Each row comes from the steps of one walk. Every step used is in the known rows, and no mark comes twice. Write the walk behind each row, first mark first.
Known rows
R > Y: [-10.0 -53.2  13.0  -1.3 -16.0  -4.7  13.8  -6.4 -11.8 -14.1 -32.5  -0.6
 -17.0  -5.4  32.4 -11.9  22.9  -0.6 -47.5   1.7]
R > Y > B: [-14.9 -56.0  34.1  -1.4   5.5  -6.3  -6.6 -22.7 -34.3 -13.3 -32.0 -29.2
 -17.3  -1.3  27.0 -11.8  18.5  -8.4 -47.1 -18.5]
X > R > Y: [  1.9 -60.2   9.0   1.7 -27.0   4.5   6.7   1.3  -3.4   6.9 -26.8   3.9
 -38.8 -19.3  30.8  -5.7  16.7  18.3 -24.4 -10.9]
B > X > F > D: [ 23.5 -28.2 -34.2  39.3 -15.9 -18.3  28.6 -15.2   2.1 -20.9   3.1   7.2
  10.3  -7.2  52.3   2.8   7.4 -12.2 -19.2   4.5]
Y > B > X > F > D: [ 18.9 -31.7 -15.4  37.2   7.3 -17.8   9.8 -36.5 -20.8 -17.9   6.6 -20.6
  11.0  -4.6  48.0   2.3   1.9 -13.9 -18.2 -16.3]
F > D: [ 15.1 -18.1 -22.1  25.4 -14.8   3.0  39.1 -10.9 -12.0 -21.8 -13.9  12.3
  -3.1  -6.1  27.9   8.5  13.0  -3.8 -18.2  -5.8]
X > R: [  6.5 -21.2   4.6   0.9  -6.2   3.1  -9.0  -4.7  -7.1  16.8  -2.8  16.9
 -19.7 -17.6  31.5  -1.7   4.8  18.6  11.7 -14.4]
Y > F > D > B > X > R: [ 17.5 -47.6 -40.7  27.5 -40.0  17.5  14.9  19.1 -20.9  20.3 -13.6  60.4
 -46.5 -52.9  49.9  29.7  -0.9  20.0  11.3  18.8]
Y > F: [  4.2 -20.4   1.8  -3.7 -11.2  13.9 -17.8  25.1 -29.6   6.8 -35.0  53.3
   5.9  -7.6  31.3  -6.4  10.2 -28.4  -6.5  16.4]
X > F > D: [ 34.0 -17.6 -29.6  27.7 -10.2   4.5  24.9  -5.9  -1.9 -25.5  -0.6 -15.3
  25.4  -1.9  39.0  11.6  18.4 -15.6 -15.6  -6.4]
D > R > Y: [-36.4 -39.3  24.2  10.3  -8.8  -3.7  31.8 -30.4  19.2 -15.6 -46.6  16.1
 -10.6 -25.2  43.3  -1.0  17.7 -14.8 -48.7  17.6]
Y > B: [ -8.9 -15.9  27.3 -10.1  20.6  -4.9 -22.4 -31.4 -38.5  -2.5  -9.3 -16.0
   4.5  -3.4  26.1 -11.3   9.1  -7.2 -10.9 -18.6]
X > B > Y > F: [ 19.7 -36.6   4.7   1.6 -15.2  31.8 -33.2   6.7 -74.5 -11.9 -54.7  31.2
  18.7   9.2  40.5 -28.1  -5.6 -17.9 -23.7   0.3]
B > Y > F: [ 12.9 -37.0   8.4 -29.4   5.5  22.2  -5.4  30.4 -56.7  -0.7 -65.1  29.7
  -7.6  -5.3  26.4 -19.4  -1.0 -38.6 -21.8  12.7]
F > X > R > D > B > Y: [-11.0 -45.9  30.3 -87.0  10.5  36.8 -16.8 -12.4 -25.0  -3.3 -13.7  -3.1
 -42.5 -59.3  56.5  23.6  -8.0  36.1   7.0  43.3]
D > B > X > F: [ -0.1 -30.5 -11.6  -4.8   2.1 -19.3 -19.6 -24.8  -4.2   0.2  24.6  -7.2
  -5.9 -35.2  65.0   6.7  19.7  14.6  -9.7  32.5]
X > R > Y > F > D: [ 28.4 -69.9 -24.5  33.0 -52.9  30.3  34.7  40.3 -20.5   1.3 -55.4  41.1
 -32.1 -17.7  26.0  16.8   7.3  -9.0 -24.0  -6.3]
R > D: [-16.9  -8.3  15.4 -15.1 -14.3  17.1  -2.2 -12.2   8.7 -19.8 -15.9  47.3
   6.3  -4.1  32.0  23.3 -25.1 -10.2   5.6  14.5]
D > R: [-26.9  -2.1  18.6   8.1   7.5  -3.8  16.1 -36.4  12.7  -5.9 -22.4  26.8
   6.4 -28.2  40.7  -0.2   9.3 -16.2 -12.2  17.1]
R > D > B > Y > F: [ -1.4 -34.2  14.7 -54.5  -5.8  53.6 -11.7  22.9 -37.9 -16.8 -52.9  45.1
 -18.2 -28.0  36.8  34.8 -29.0 -21.6   1.3  38.9]
X > R > D > B: [-10.7 -20.4  10.0 -25.1 -20.1  33.6 -13.9 -10.4   8.4   4.0   9.1  31.9
 -30.0 -40.9  42.1  53.3 -24.9  36.1  32.5  13.3]
B > Y > F > X: [  4.7 -45.1  25.0 -67.7  17.0  17.4 -21.3  25.2 -66.9   0.2 -57.8  17.8
  -4.2 -26.6  46.8 -34.6  25.1 -28.5 -32.3  46.6]
F > D > R > Y > B > X: [-27.6 -55.3  10.0  51.1  -7.0 -17.4  60.8 -54.9   1.5 -23.8 -45.8   8.3
 -28.1 -24.8  43.7   2.9   1.0 -17.7 -55.4  -2.4]
R > Y > B > X > F > D: [ 12.2 -70.9 -10.5  37.9  -8.2 -19.7  26.5 -28.9 -19.8 -25.8 -17.2 -31.9
  -7.8  -3.7  48.2   0.3  11.1 -14.2 -51.6 -14.7]

Which walk is each row?
[  2.2 -41.7  -9.3  44.8 -17.1   2.9  60.3 -25.7  28.1 -39.3 -33.5 -13.1
  13.0 -18.6  56.2  20.1  21.6 -27.0 -49.5  10.7]	X > F > D > R > Y
[-30.5 -52.1  32.9  22.8  14.8 -25.5   3.8 -54.0   5.7 -11.8 -27.3 -14.7
  -0.4 -21.1  65.2  -8.8   9.8 -28.3 -46.0  11.8]	D > R > Y > B > X > F
[-21.2 -47.1  15.8  39.9  -0.8   4.2  55.8 -44.5  -4.6 -30.2 -46.8 -16.3
 -11.1 -19.1  33.3  12.2  11.7 -20.2 -51.9 -11.6]	F > D > R > Y > B
[-17.7 -30.0  19.9   4.0  15.8 -25.7 -15.7 -40.7 -33.8   6.9  -6.2   8.5
 -12.3  -9.0  38.7 -21.9   1.0  -2.2 -15.0  -9.2]	Y > B > X
[ -1.1 -38.5  25.1 -37.0  11.5   8.3 -33.3 -39.5 -65.0 -22.3 -22.1 -20.8
  16.3  -8.6  61.8 -49.2  26.3  18.9 -42.4  18.3]	F > X > B > Y
[ 37.0 -40.0 -23.9  32.7 -29.6  40.3   8.1   5.6 -68.8 -30.4 -56.2  29.7
  16.0   8.1  35.5 -11.6  -8.4 -16.8 -29.9 -11.0]	X > B > Y > F > D
[-15.0 -44.1  -1.8  40.5 -23.9   4.4  73.0 -28.6  19.4 -31.7 -49.8  14.0
 -15.8 -23.2  38.6  14.1  14.7 -15.7 -52.9   8.6]	F > D > R > Y
[-48.9 -55.0  37.8  20.4   9.2 -24.8  17.2 -56.9  -3.1  -7.4 -39.4  10.2
 -25.5 -25.0  49.7 -15.2   5.6 -17.4 -48.1  10.7]	D > R > Y > B > X
[ -8.5 -54.4 -17.9  56.1 -26.1 -15.7  64.1 -34.6  32.7 -29.7 -33.6  13.5
  -3.0 -27.1  64.3   7.0  13.5 -23.3 -54.0  24.6]	B > X > F > D > R > Y
[  6.3  -3.0 -15.7  39.8  -0.6   3.8  42.9 -32.1  28.0 -25.0 -10.0  -1.5
  28.9 -21.3  53.9  22.3  14.0 -26.8  -9.9  11.8]	X > F > D > R
[  9.1 -40.4 -33.7  26.1 -29.6   0.0  30.0 -18.3  -2.6  10.1  12.0  20.2
 -52.7 -53.5  45.7  26.7   1.8  45.3   5.1   5.5]	F > D > B > X > R
[ -6.0 -82.1  -6.5   1.0 -41.2   8.3 -10.6  21.3 -21.0  28.0 -35.9  48.4
 -61.9 -52.9  50.0   9.5  11.6  20.4 -17.0  29.1]	D > B > X > R > Y > F
[-18.3 -28.9  -5.6  -5.4  -1.8 -19.4  -7.1 -27.3 -13.6   5.7   8.4  16.8
 -32.0 -42.7  51.7   0.0  14.0  26.8 -12.2  29.1]	D > B > X
[ -2.5 -45.6  11.9  42.8   7.0   5.6  40.7 -42.3   4.5 -35.0 -31.2 -43.4
  11.2 -15.6  49.3  21.0  16.9 -31.9 -48.1 -12.5]	X > F > D > R > Y > B
[ 10.5 -24.1 -27.2  10.7 -16.7   8.3  31.6 -17.4 -14.3 -19.0   2.3 -10.5
 -19.8 -36.3  35.2  29.0  20.8  23.7 -15.6   9.0]	F > D > B
[ 23.4 -20.5 -26.6  24.9 -29.8  21.8  23.2  26.4 -28.4  -9.1 -39.0  50.8
   4.1  -7.6  24.9  10.4   7.5 -28.7 -12.0   6.6]	Y > F > D
[-20.3 -12.5  11.3 -28.8 -11.1  23.7  -8.4 -19.6   3.5 -16.9   2.2  28.6
 -10.4 -30.4  40.0  41.3 -16.8  17.2  11.2  26.8]	R > D > B
[-14.5 -34.2  22.8 -62.3 -19.1  48.2 -43.3  17.9 -21.0  14.7  -9.4  63.0
 -18.0 -64.7  61.8  37.7  -1.8  17.4  29.3  61.5]	Y > F > X > R > D > B
[  6.4 -30.8   8.6   2.5  -4.0  12.9 -19.0 -32.4 -52.2 -25.3 -30.7  -9.2
  12.1   9.9  41.6 -31.3  -0.7  10.3 -30.6 -16.7]	X > B > Y
[ 11.3 -29.0 -10.6  46.8 -24.0  43.7  28.9 -18.3 -40.1 -31.3 -70.7  44.5
  22.7 -10.6  46.5  -2.8 -11.7 -29.9 -27.7   7.0]	X > B > Y > F > D > R
[-33.6 -52.9  33.8   6.7 -28.6  19.8 -23.1 -30.2 -28.2 -14.5 -56.2  43.8
  22.9 -32.4  77.6 -26.2  36.9  -9.0 -55.5  54.8]	D > R > Y > F > X > B
[-16.2 -23.2  30.1 -50.1 -10.0  22.0 -21.0 -10.8   1.8   0.7  -1.6  40.4
  -8.8 -35.3  54.7  14.4  -5.0  19.4  18.1  32.5]	F > X > R > D
[ -4.8 -27.8  20.3 -36.7   4.3   0.5 -24.6 -13.8 -18.3  18.8   3.9   6.1
 -16.5 -38.9  50.8 -18.2  28.1  25.9  -3.0  18.5]	F > X > R
[ -7.0 -68.5  20.2  -6.3 -36.3  16.7 -45.0  -4.7 -58.5 -13.3 -43.9  27.7
  18.9 -15.3  63.3 -33.2  41.3   3.9 -56.1  37.7]	R > Y > F > X > B
[-12.8 -29.5  17.3 -51.8   7.0  33.4   3.7 -11.3 -21.4 -25.8 -27.4   6.8
 -23.2 -28.2  40.2  31.7 -25.9   3.7  -4.2  24.0]	R > D > B > Y
[-11.9 -24.3  20.5  -8.2  -7.6   1.0 -45.1 -46.9 -42.0 -13.7   4.7   1.4
  27.2 -14.3  63.6 -34.3  35.0  28.2 -29.0  21.3]	F > X > B
[  1.4 -45.3  30.7 -75.3  -3.2  50.2 -25.9  33.3 -40.8   5.9 -57.0  58.9
 -17.1 -33.8  48.6   3.5 -20.1 -16.4  10.0  41.5]	B > Y > F > X > R > D
